Known rows, with every way that one mark hangs from another
E[Q R]: [-1.27  1.52 -2.36  0.25 -0.45  0.79 -4.08 -0.82  1.39 -1.39 -3.26  1.22
  1.70  0.64 -0.26 -1.19 -1.77 -0.16 -0.52  1.24  0.94  1.07 -2.12 -0.08]
Q[M]: [ 0.21  0.61 -0.29  0.45 -1.60 -0.17 -0.08 -0.94  1.20  0.96 -1.31  2.59
  0.66  1.55 -0.33 -1.51 -0.35 -1.90  0.32 -0.91 -2.98  2.06  0.80 -0.23]
E[J[R] M S[Q]]: [-0.67  4.76 -4.61  1.97  1.06  0.01 -1.51 -3.76  1.14 -1.40 -3.62  2.85
  0.35  2.11 -0.03 -0.59 -4.14  0.35 -5.90 -2.57 -2.69  0.37 -0.69  2.26]
E[J S]: [ 0.03  2.82 -3.32  0.03 -0.73  2.19 -1.74 -2.38  0.88 -1.32 -2.41  2.52
  1.15  1.29  0.48  0.39 -1.97 -0.20 -0.35 -0.93 -0.55  0.60 -1.85  0.79]
C[J M[R S] Q]: [-0.02  2.46 -0.47 -1.60  1.73  0.40 -0.70  4.28 -1.03  0.37 -1.19  2.52
 -4.81 -0.34 -4.33 -4.69  2.18 -1.84 -2.58  1.34  8.15 -0.39 -2.15 -1.69]
E[J M[S]]: [ 0.11  3.23 -1.70 -0.02  0.68  0.97 -1.62 -1.79  0.05 -0.80 -1.44  1.34
 -0.50  3.02  0.17 -1.98 -1.24 -0.02 -2.54 -1.87 -1.71  1.40 -2.43 -0.54]
M[R S]: [ 1.94  0.76  0.56 -0.53  0.55 -1.35  0.37 -2.91 -1.89 -0.65  0.27 -0.59
 -2.13  3.63 -1.50 -0.97  1.66 -0.49 -2.01 -0.36 -0.34 -0.82 -6.61 -4.04]
M[R S[Q]]: [ 1.66  0.36 -0.01 -0.24  2.65 -1.31  0.62 -2.90 -2.17  0.12  0.90  0.12
 -1.74  4.28 -1.60 -1.77  0.96  0.14 -4.92 -0.64 -0.58 -1.29 -5.36 -2.60]
S[Q[M] R]: [-0.09  0.27 -1.95  0.39  2.27 -0.31  1.91  0.24  2.88  2.35 -1.25  2.21
  0.28  2.02 -1.61 -1.58 -0.76 -1.14 -5.05 -1.48 -1.66  0.41 -0.62  0.50]
S[R]: [ 0.04  0.18 -0.96 -0.47  1.59 -0.08  1.82  1.19  2.05  0.52 -0.62 -0.86
 -0.65  0.10 -1.14  0.61  0.48 -0.10 -2.13 -0.38  1.31 -0.84 -2.96 -0.78]
Q[J M]: [ 0.76 -0.08 -1.41  0.10 -3.33  0.19 -1.14  0.76  1.25  1.31 -0.03  4.06
 -0.08  1.06 -0.29 -2.00 -0.22 -3.31 -0.29 -0.01 -3.23  4.89  3.16  0.16]
R[Q[M]]: [-1.17 -0.31  0.08 -0.05 -2.57  0.80 -0.26 -1.84  1.06  1.80 -0.18  3.20
  1.39  1.70  1.12 -1.52 -0.18 -4.42 -1.42 -2.28 -3.09  1.42  1.59  0.49]
R[C[J M S] Q]: [-1.51  2.05 -0.14 -3.43 -0.90  4.42  0.45  4.11 -0.34  3.45  0.79  2.44
 -0.50 -2.08 -1.99 -1.87  2.01 -5.09 -3.89  1.19  8.74  0.86  0.84  4.71]
Q[J[R S] M]: [ 1.26  0.78 -1.93  2.02 -5.76 -4.85  0.57 -1.60  0.57  1.72  0.39  3.54
 -1.89  0.02 -1.06 -1.47 -0.03 -4.14 -2.22 -0.10 -4.49  5.76  3.04 -0.86]
R[C[J[S]]]: [ 0.50  0.56  0.11  0.77 -0.49  0.93  2.03  0.60 -0.83  1.37  1.10 -0.45
 -1.49 -1.60 -0.06  0.13  1.05 -3.24 -2.65  1.33  4.05  1.73  0.12  1.70]
J[R[Q] S]: [-0.41  0.23 -0.35  2.02 -3.85 -4.87  1.71 -3.34 -0.71  1.16  1.53  0.21
 -1.48 -0.74  0.45  0.46 -0.05 -3.69 -3.64 -1.50 -1.92  0.58  0.66 -0.29]
M[S[Q R]]: [ 0.51 -0.23 -1.29 -1.37  3.56 -0.97  2.18 -0.37  1.41  1.46  0.17 -0.64
 -1.45  3.12 -1.95 -1.67  0.69  0.14 -5.46 -1.44  1.46 -1.76 -3.01 -1.45]
C[Q]: [-1.03 -0.11 -0.53  0.49  0.01  0.60 -0.12  2.42  1.22 -0.30 -0.18  1.78
 -1.26 -1.42 -0.13 -2.03  0.10 -0.57 -0.08 -0.20  1.62 -0.22  2.11  0.66]
C[J[R]]: [ 0.53  0.80  0.22  0.45  0.55 -1.42 -0.48  1.83 -0.74 -0.08 -0.71  0.18
 -3.33 -1.84 -1.21 -0.40 -1.49 -0.58 -1.67  0.88  5.46  0.86  2.08 -1.22]
M[S[Q]]: [ 0.48 -0.36 -0.27 -0.94  2.22 -1.00  0.61 -1.41 -0.58  0.98  0.76 -0.11
 -0.73  3.19 -0.89 -2.28  0.25  0.17 -3.47 -0.95  0.55 -1.17 -0.45 -0.58]
Q[M[R[C]]]: [ 1.25  1.77  0.37  0.85 -1.55  1.45  0.83 -1.84  0.25  0.69 -0.71  1.82
  0.09  3.12  0.22 -0.86  0.96 -3.43 -2.16 -0.24 -2.37  1.86 -4.74 -0.77]
E[R S]: [-0.26  1.96 -3.04  0.29 -0.96  1.00 -1.23 -4.08  1.81 -1.00 -4.49  0.45
  1.71  1.44 -1.71 -0.41 -1.99 -0.85 -0.23 -0.86 -1.03  0.17 -3.63 -0.79]
Q[J[R] M[S]]: [ 1.51  0.77 -1.08 -0.49 -4.02 -2.83 -0.85 -0.82  1.02  1.16 -0.38  2.72
 -2.44  3.29 -0.93 -3.25  0.01 -3.52 -2.06 -0.76 -2.05  4.17  2.21 -2.99]
R[C[J Q[M] S]]: [-0.07  1.48 -0.46 -1.16 -0.64  3.77  0.64  4.53  1.46  2.21 -0.57  4.80
 -2.20 -2.33 -2.18 -3.52  0.67 -4.08 -2.01  1.33  6.19  3.33  3.09  3.32]
J[R[C Q] S]: [-0.53  0.66  0.07  1.70 -3.97 -2.56  2.84 -2.91 -0.31  1.57  1.96 -0.92
 -0.81  0.05  1.83  0.74  0.62 -4.99 -4.95 -1.16 -0.18  0.35 -0.40  0.93]
Q[J[R[C] S] M]: [ 1.15  1.21 -1.65  1.81 -6.09 -2.65  1.48 -1.19  1.01  2.01  0.99  2.56
 -1.40  0.69  0.23 -1.21  0.46 -5.54 -3.52  0.26 -3.25  5.44  2.17  0.36]

Rows
[ 0.23  0.72 -2.09  1.67  0.06 -1.31  4.50 -1.62  2.18  3.39  0.52  1.29
  0.32  1.53 -0.94 -0.61  0.87 -3.36 -6.62 -1.09 -2.23  1.47 -2.10  2.11] | J[S[Q[M] R[C]]]
[ 0.16  2.57  0.07  1.37  0.60  1.69  0.87 -2.05 -0.43 -0.80 -0.83 -0.56
 -0.24  2.11  0.42  0.34  0.65 -1.46 -4.10 -0.38 -1.96  0.19 -5.84  0.66] | E[M[R[C]]]
[-0.35  0.05 -1.14 -2.27 -0.03  0.75  1.85  0.97  1.43  2.31  0.63  1.87
 -0.50 -1.28 -2.51  0.23  1.07 -2.21 -3.57 -0.81  2.54 -0.07 -1.78  1.28] | C[S[R[Q]]]
[ 0.56  1.73 -2.43  1.03  0.46  0.02  0.19 -4.63  0.53  0.18 -2.71  3.66
  1.25  3.55 -1.46 -0.91 -1.06 -1.69 -3.62 -1.50 -4.03  0.13 -3.01  0.30] | E[S[Q[M[R]]]]
[-0.62  2.86 -1.37 -1.11  0.14  3.54 -0.91  2.73  0.98  1.47 -2.93 -0.20
  0.03 -0.58 -2.01 -2.56 -0.34 -2.52 -2.26  1.89  6.85  1.17 -2.42  1.14] | E[R[C[J M]]]
[ 0.11  2.54 -3.36  1.63 -1.77  0.97  1.99  0.87  2.96  1.54 -0.50  3.61
 -0.90 -0.12  0.14 -1.68  0.07 -3.56 -3.89 -1.01 -0.60  2.99 -1.88  1.17] | E[J[S[R[C[Q[M]]]]]]
[ 0.35 -0.35 -3.03 -0.09  0.59  0.25  1.09  1.57  2.98  2.63 -0.09  3.58
 -0.41  1.76 -1.44 -2.24 -0.55 -2.40 -5.67 -0.78 -1.67  3.16  1.38  0.90] | S[Q[J M] R]
[-0.24  0.01 -1.57  1.39  1.06 -1.39  2.39  3.40  1.29  0.99 -0.15  1.80
 -4.31 -4.26 -2.81 -1.59  0.52 -2.18 -3.14  0.41  5.14  1.00  1.07 -0.01] | C[J[S[R]] Q]
[-0.25  0.70  0.11 -0.27 -3.11 -2.55  0.12 -2.94  0.81  1.42 -0.42  1.69
 -1.19  3.35  0.41 -2.32 -0.48 -4.30 -3.01 -2.66 -1.61  0.58  0.59 -2.40] | J[R[Q[M[S]]]]
[ 0.04  4.94 -3.84  1.87  2.02  3.93 -0.67 -4.49  0.23 -1.34 -2.71  2.58
  1.37  3.92  0.86 -0.02 -2.05 -1.08 -7.03 -1.75 -2.82  0.35 -6.32  3.12] | E[J M[R[C]] S[Q]]
[ 1.10  1.12 -0.94  2.65 -0.95 -1.60  2.76 -3.69 -0.80  2.24  1.10  2.17
  0.07  1.94 -0.61 -0.93  0.91 -3.24 -5.59 -0.45 -4.24  2.01 -3.09  1.25] | J[S[Q[M[R[C]]]]]
[-0.38  0.62 -1.76 -1.62  1.08  0.45  1.71  4.04  2.71  1.28 -0.44  2.96
 -2.32 -3.03 -3.93 -1.59  1.21 -0.43 -2.17  0.30  4.15  0.04 -0.37  1.37] | C[Q S[R]]
[-0.50  0.41 -1.22  0.03 -3.03  3.22  0.27  3.28  2.70  1.30  0.42  3.69
 -0.55  0.41  1.44 -3.27  0.72 -4.84 -1.85  0.38  0.46  3.58  3.57  2.05] | R[C[Q[J M]]]
[-0.41  2.34 -0.38 -0.39 -0.81  1.09  1.88  2.62 -0.56  2.16  0.20  0.03
 -1.10 -1.93 -1.72 -0.89  2.18 -3.34 -2.93  2.05  5.69  1.27 -0.41  2.75] | R[C[J[S] M]]
[-0.63  2.55 -0.87 -0.37  1.46  1.15 -0.98  5.62 -0.67  0.22 -1.43  3.21
 -3.90 -2.65 -3.67 -3.40  1.28 -1.52 -1.98  1.91  7.61  0.08 -0.78  0.24] | C[J M[R] Q]
[-1.06  2.15 -2.77  0.70 -1.85  0.76 -4.21 -1.58  2.30 -0.40 -4.44  3.56
  2.33  1.90 -0.60 -2.49 -2.13 -1.82 -0.33  0.56 -2.11  3.12 -1.34 -0.54] | E[Q[M] R]
[-0.59  2.16 -1.09 -3.00  1.22 -0.86  1.38  1.91  1.55  1.65 -1.31 -0.77
 -1.04  1.95 -3.48 -1.95  2.56 -0.70 -2.35 -0.19  3.54 -1.64 -4.37 -1.34] | C[M[S[R]]]
[-1.50  1.93 -0.89 -2.25 -0.07 -0.17 -0.12  3.35  1.06  0.79 -1.14  1.70
 -1.84  0.46 -2.58 -4.50  2.32 -1.13 -0.89  0.01  4.01 -1.37  0.52 -0.09] | C[M[S] Q]
[-0.20  1.00 -2.92  1.61 -4.43  1.11  0.22  0.10  2.80  1.72 -1.27  3.26
 -0.25 -0.01 -0.53 -3.74 -0.28 -5.24 -2.69  0.13 -1.02  4.94  0.37  0.82] | E[R[C[Q[J[S] M]]]]
[ 1.39 -0.09 -1.14 -1.13 -3.13 -0.52 -0.84 -0.56  0.92  1.50  0.02  3.32
 -1.02  3.41 -0.82 -3.42  0.81 -3.64 -1.05 -0.72 -2.73  4.50  1.58 -1.67] | Q[J M[S]]
[ 0.80  0.04  0.93 -0.80 -0.38 -0.57  0.16 -3.69 -1.85  0.11  1.24  0.26
 -1.46  3.93 -0.14 -1.16  1.75 -3.06 -3.58 -1.83 -0.66 -1.21 -5.90 -3.29] | M[R[Q] S]
[ 0.38 -0.52 -2.01  0.43 -0.80  0.31 -0.68  0.57  0.91  2.06  0.57  4.39
  0.20  1.66 -0.30 -2.87 -1.08 -2.39 -3.47 -0.33 -3.09  3.87  4.24  1.78] | S[Q[J M]]
[ 1.04  1.12 -0.45  1.09  1.90  1.99  0.64 -0.14 -0.67  1.73 -0.22  2.87
 -0.92  2.18 -0.71 -2.16 -0.45 -2.81 -5.51  0.19  0.97  1.73 -1.50  0.88] | S[Q[M[R[C[J]]]]]
[ 0.55 -0.23 -0.09 -0.12 -2.44  3.09  0.13 -0.73 -0.78  0.60  2.66  0.89
 -0.43  1.84  2.23 -0.05  1.65 -5.33 -4.76  0.05  0.19  1.45 -3.40  0.57] | M[R[C Q[J]]]
[-0.58  1.48 -1.61 -1.31 -0.19 -0.66 -1.39 -0.82  2.51  0.25 -2.53  2.57
  0.40  3.75 -1.00 -1.85  0.67 -1.99 -1.93 -0.37 -0.76  0.98 -2.24 -1.55] | E[Q[M[S[R]]]]
[-0.26  0.93 -1.61  1.50 -1.82 -0.87  4.00  0.34  3.16  2.19 -0.24  1.45
 -0.95 -0.28 -0.87 -1.00  1.72 -4.17 -3.93 -0.69 -1.05  1.64 -1.67  1.01] | J[S[R[C[Q[M]]]]]
[ 0.89  0.64 -0.83  1.36  1.06 -0.55  0.25 -1.93 -0.38  1.14 -0.34  3.30
 -0.03  2.87 -1.06 -1.84 -0.62 -1.09 -4.00 -0.96 -3.55  1.10 -1.88 -0.14] | S[Q[M[R]]]
